Every row comes from one small tree of marks. The marks that hang from a mark follow it in brackets, in the order of their numbers. Every link used is in the known rows. Which tree was each row made from?
Known rows
j_751[j_77[j_379 j_426]]: [ 1.21, -4.31, -0.29, -1.74, -2.30, -0.48, -0.10, -4.87,  1.26, -1.87,
 -2.56, -4.53, -0.27,  1.77, -5.83, -3.09]
j_426[j_77[j_379 j_751] j_462[j_745]]: [ 1.48, -3.68, -0.26, -3.61, -3.92, -2.54, -0.82, -0.44,  2.67, -3.27,
 -0.65, -2.23, -0.14,  5.57, -4.72,  5.53]
j_462[j_282 j_426[j_77[j_379]] j_745]: [-2.52, -6.85,  0.98, -2.81,  0.01,  1.38, -3.20,  1.31,  2.46,  0.07,
 -0.74,  1.71, -0.02,  2.90, -1.78,  3.62]
j_462[j_282 j_426 j_745]: [-0.57, -6.52,  1.01, -1.16, -0.79, -0.47, -1.95,  2.29,  2.07,  1.52,
  1.17,  1.78,  0.87,  1.24,  1.07,  1.79]
j_77[j_751]: [ 3.22, -2.14,  1.13, -1.11, -2.66, -1.82,  0.24, -0.42,  1.29, -0.60,
  0.69, -2.54,  0.30,  1.54, -2.38,  1.26]
j_77[j_379 j_426[j_462] j_751]: [ 3.33, -3.09, -0.14, -3.31, -3.63, -2.24, -1.17, -2.54,  1.15, -3.46,
 -1.30, -4.31, -0.29,  3.85, -4.89,  2.69]
j_426[j_77]: [ 0.39, -2.86,  0.14, -1.59,  0.06,  0.03,  0.07, -1.35,  1.77, -2.34,
  0.60, -0.94, -0.78,  1.98, -2.87,  1.67]
j_379[j_77[j_426[j_462[j_282 j_745]] j_751]]: [ 4.69, -4.78,  1.94, -2.98, -5.25, -4.09, -3.34,  1.08,  3.10, -3.01,
  0.18, -4.27,  1.41,  3.91, -1.86,  2.09]
j_751[j_77[j_379 j_426[j_462[j_282 j_745]]]]: [ 1.65, -6.20, -0.03, -2.52, -4.28, -1.78, -1.28, -2.29,  2.26, -2.83,
 -1.45, -3.25,  0.83,  3.92, -4.27, -1.02]
j_462[j_282 j_426[j_77[j_379 j_751]]]: [-0.80, -4.62,  2.09, -3.54,  0.33,  2.39, -4.15,  1.83,  1.76,  0.32,
 -1.76,  0.01,  0.10,  2.45, -3.75,  3.55]
j_462[j_282 j_426[j_77[j_379]] j_745[j_436]]: [-3.51, -6.11,  0.74, -2.06, -0.26,  0.83, -3.44,  0.84,  2.65,  0.62,
 -1.97,  2.34, -0.59,  2.42, -1.11,  3.39]
j_745[j_436 j_462[j_282 j_426]]: [-1.72, -3.43,  1.04, -0.74, -0.30,  0.01, -2.48,  4.44,  2.36,  2.61,
  0.63,  2.07,  0.57,  1.94,  0.96,  1.01]
j_77[j_426 j_751]: [ 3.46, -2.53,  0.04, -1.63, -2.48, -1.41, -1.80, -1.90,  0.74, -2.20,
  0.17, -3.73,  0.62,  0.74, -2.45,  1.23]
j_77[j_379]: [ 0.69, -4.00,  0.94, -1.27, -1.43, -0.87,  1.77, -2.77,  1.40, -1.15,
 -0.42, -1.64, -1.63,  3.17, -3.74,  0.41]
j_77[j_379 j_426[j_462[j_745]] j_751]: [ 2.94, -4.22, -0.68, -3.14, -4.76, -3.32, -1.37, -2.20,  1.70, -3.42,
 -0.80, -3.83,  0.24,  4.43, -3.86,  3.70]
j_426[j_77 j_462[j_745]]: [ 0.89, -3.79, -1.19, -2.47, -2.31, -2.67,  0.22, -0.17,  2.69, -3.44,
  1.29, -0.69, -0.15,  4.16, -2.03,  3.99]
j_745[j_462]: [ 0.97, -2.54,  0.23, -0.48, -1.33, -1.34,  0.80,  1.90,  2.08, -0.18,
  2.66, -0.93,  0.44,  3.20, -1.10,  0.77]

Write each row's tree
[ 2.05, -4.09, -0.77, -2.58, -3.17, -1.79,  0.29, -4.16,  1.57, -2.70,
 -2.52, -4.65, -0.26,  3.14, -6.16, -2.07] | j_751[j_77[j_379 j_426[j_462]]]
[ 2.20, -5.68, -0.22, -1.94, -3.26, -2.61, -1.67, -0.09,  1.91, -3.69,
  1.86, -1.08,  0.95,  3.23,  0.31,  2.16] | j_77[j_426[j_462[j_282 j_745]]]
[ 1.38, -5.12, -0.39, -1.37, -3.53, -3.06, -1.76, -0.43,  2.08, -3.26,
  0.77, -0.50,  0.47,  2.80,  0.89,  1.97] | j_77[j_426[j_462[j_282 j_745[j_436]]]]
[-0.45, -5.37,  1.14, -2.59, -0.89,  0.55, -4.56,  3.22,  2.34,  0.48,
  0.13,  0.91,  1.52,  1.64, -0.78,  4.38] | j_462[j_282 j_426[j_77[j_751]] j_745]
[ 0.35, -3.26, -0.07, -3.42, -1.36, -1.08,  0.71, -1.67,  2.21, -3.62,
 -0.73, -1.64, -1.57,  5.12, -5.11,  3.28] | j_426[j_77[j_379] j_462]
[ 2.33, -4.51, -1.58, -1.84, -3.07, -3.51, -0.09, -1.98,  1.73, -3.49,
  1.36, -2.15,  0.20,  2.78, -0.85,  1.95] | j_77[j_426[j_462[j_745]]]
[ 3.25, -5.77,  1.43, -2.55, -3.94, -3.82, -2.06,  0.12,  3.21, -3.32,
  0.64, -3.03,  0.53,  3.89, -1.14,  0.88] | j_379[j_77[j_426[j_462[j_282 j_745]]]]
[ 2.78, -1.64,  0.06, -3.26, -2.48, -1.93, -0.76,  0.49,  1.97, -2.99,
  0.18, -2.42,  0.10,  3.60, -3.88,  4.14] | j_426[j_77[j_751] j_462]
[ 5.20, -2.76,  1.32, -2.98, -4.09, -4.09, -1.78, -0.93,  2.41, -2.82,
 -0.70, -5.65,  0.30,  3.13, -3.81,  1.06] | j_379[j_77[j_426[j_462] j_751]]
[-2.18, -1.62, -0.19, -2.35, -0.31,  0.24, -3.01,  2.20,  2.39,  1.81,
 -2.05, -0.25, -0.36,  2.87, -3.39,  3.47] | j_745[j_436 j_462[j_426[j_77[j_379 j_751]]]]
[ 0.07, -5.38,  1.28,  0.17, -3.10, -2.00, -0.71,  0.75,  2.36, -0.61,
  1.16,  1.42,  0.18,  2.22,  1.76,  1.09] | j_462[j_282 j_745[j_436]]
[ 1.83, -2.34,  0.40, -3.95, -2.65, -1.31, -0.65, -0.78,  2.11, -3.33,
 -1.15, -2.77, -0.78,  5.08, -5.81,  4.51] | j_426[j_77[j_379 j_751] j_462]
[-1.61, -2.35,  1.11, -1.89, -0.32,  1.04, -4.80,  5.22,  2.47,  1.77,
 -0.31,  1.23,  1.15,  2.16, -0.68,  3.33] | j_745[j_436 j_462[j_282 j_426[j_77[j_751]]]]
[-2.71, -5.56,  0.45, -1.49, -0.14,  0.27, -3.55,  1.78,  2.59,  0.81,
 -0.72,  2.77,  0.15,  1.10,  0.66,  3.00] | j_462[j_282 j_426[j_77] j_745[j_436]]
[ 1.46, -3.86, -1.75, -1.19, -3.44, -4.06, -0.31, -2.42,  1.82, -3.04,
  0.24, -1.56, -0.33,  2.37, -0.28,  1.75] | j_77[j_426[j_462[j_745[j_436]]]]
